What can hang from each mark
z_288: z_236 z_324
z_948: z_312
z_324: z_288 z_312 z_598 z_678
z_312: z_324
z_979: z_877
z_696: z_288
z_678: z_324
z_816: z_678
z_877: z_816
z_598: z_324 z_567

Known rows, with every way that one mark hangs from another
z_696(z_288(z_324)): [  7  14  22 -12  -6   2   6 -10  10 -15  18 -13  17   2 -15  13   8  -1
  32   2]
z_598(z_324(z_312 z_678) z_567): [ 32  27  16 -15 -13   4  21  15   8  -6  -7   1  13   0 -24  12 -19   7
  17  15]
z_312(z_324(z_288(z_236) z_678)): [ 45  -8   3 -20   2  -3  18   8  12 -33  24 -18  16   8 -30  16  -4  31
  29   9]
z_288(z_236 z_324(z_312 z_598(z_567) z_678)): [ 50  12  32 -20  -8  -7  26  10   9 -26  -6 -11   7  31 -23  22  -5  19
  44  19]
z_948(z_312(z_324)): [ 14   6  28  -9  -6  -8  27  -2  15 -18  27   2  13   6 -10  36  -9  17
  21  16]
z_696(z_288(z_236 z_324(z_312 z_598(z_567) z_678))): [ 55  27  35 -20  -2   6  23   1  12 -23   7 -11  13  31 -24  17  -5  21
  47   7]
z_598(z_324(z_288(z_236) z_312 z_678) z_567): [ 50  27   6 -19   2  18  25   7  14 -23   8  -3   7  10 -33  18 -12  19
  23   7]
z_598(z_324(z_288 z_678) z_567): [ 30  25   6 -21  -8   9  11  15  17  -8   4 -15  21   1 -30  12 -15   9
  20   9]
z_948(z_312(z_324(z_288(z_236) z_598(z_567)))): [ 46  25  39 -24   6   6  31  -6  26 -28  37  -9   7  40 -18  47 -13  36
  38  11]
z_696(z_288(z_324(z_312 z_598 z_678))): [ 57  -1  31  -8  -1  -3  20   7  10 -10  12  -4  29  13 -17  18 -12  17
  39   7]
z_877(z_816(z_678(z_324(z_288(z_236) z_312 z_598(z_567))))): [ 63   7  30 -29   1  23  24   3  23 -17  18 -14  -6  30 -24  24 -18  17
  40  29]
z_816(z_678): [  6  -6  21 -14 -16  14   3  19  18 -12   2 -15   1  -9 -23  14  -6   0
  11  10]
z_324(z_288(z_236) z_312 z_598(z_567) z_678): [ 68   9  25 -21   4  11  21  13  25 -19  11  -7  10  25 -29  21 -21  27
  20   5]
z_877(z_816): [ 13  -6  29 -22  -8  -9   8   2  15 -19  11 -12  -5  -5  -4   6  -1  -6
   1  28]
z_288(z_236 z_324): [  5   2  19 -18  -7  -8  10  -6   5 -36   4 -18  -3  12 -18  20  19   4
  34  14]
z_598(z_324): [  8  11  17 -18 -10  -1   7   1   5 -15   4 -10   6  -4 -15  17   0   4
  17  13]
z_979(z_877(z_816(z_678(z_324(z_288 z_598))))): [ 47 -14  12 -25   0   1   6  22  32   2  22 -21  13  11 -18  14 -19   4
  41  15]
z_324(z_288 z_598): [ 41 -11  28 -17   2   4   5   5  24 -11  22 -15  18  11 -17  23 -14  15
  14   3]
z_288(z_236 z_324(z_312 z_598)): [ 42  -5  35 -14   1  -7  22  -6   6 -33  10  -6   1  28 -12  31   6  18
  42  16]

Rows
[ 30  10  31 -22 -18 -15  11  19  12 -10 -10 -24  21  22 -20  15  -9   8
  41  22]  z_288(z_324(z_598(z_567) z_678))
[ 59  12  22 -31  -2   0  19  12  18 -28  20 -26  17  31 -33  20 -15  38
  41  12]  z_312(z_324(z_288(z_236) z_598(z_567) z_678))
[ 50 -15   7  -5   3   8  19  16  22  -9  16   4  23  -8 -25  14 -20  12
   3   2]  z_324(z_288 z_312 z_678)
[ 41  -1   3 -13   9  12  18 -14  13 -16  22  -1   7   8 -27  23  -5  17
  23   3]  z_678(z_324(z_288(z_236) z_312))
[ 56  19  23 -24   5  13  19 -10  19  -9  18  -9   8  33 -28  28 -16  24
  35   7]  z_678(z_324(z_288(z_236) z_312 z_598(z_567)))
[ 35   0   2 -15  -4   3  11  14  12 -13   9 -12  23  -8 -26  15 -10  13
  19   8]  z_598(z_324(z_288 z_678))
[ 39  19  32 -20 -10   0  16  -1  13   8   3  -6  14  22 -19  21 -23  12
  28  15]  z_678(z_324(z_312 z_598(z_567)))
[ 57 -13  30  -9   9   9  15   2  24  -8  26   2  18  12 -15  28 -20  18
  11   1]  z_324(z_288 z_312 z_598)
[ 38   2  11  -8  -8  -1  22  13   3 -11  -2   4  16  -9 -19  16 -13  11
  15  15]  z_598(z_324(z_312 z_678))
[ 43  10   9 -13  11  17  21 -11  11 -30  23   3   1   7 -22  28   0  18
  20   3]  z_598(z_324(z_288(z_236) z_312))
[ 42  12  31 -27 -17 -13  15  20  12 -10   5 -22  23  23 -23  13 -22  27
  35  21]  z_312(z_324(z_598(z_567) z_678))
[ 26  12   7 -21   5  12  10  -7  11 -32  18 -14  -1   5 -23  24   7  15
  23   4]  z_598(z_324(z_288(z_236)))
[ 71 -21  22  -8   5   3  19  18  22  -7  16   0  27   6 -21  21 -26  23
  12   4]  z_324(z_288 z_312 z_598 z_678)
[ 45 -10  16 -24  -1  18   7   7  16 -17  14 -28   6  18 -32  29  -6  24
  43  10]  z_816(z_678(z_324(z_288(z_236) z_598)))
[ 32  15  41 -15  -9  -3  20   0  14 -11   5  -4  14  29 -14  26 -11   7
  38  17]  z_288(z_324(z_312 z_598(z_567)))
[ 33 -10  20 -27 -10 -10   5  23  24   2   8 -20   4  10 -12  10 -14  -1
  39  24]  z_979(z_877(z_816(z_678(z_324(z_598)))))
[ 26  -3  33 -22  -5 -13  11  -4   6 -34   5 -22   0  27 -13  27  13  15
  44  18]  z_288(z_236 z_324(z_598))
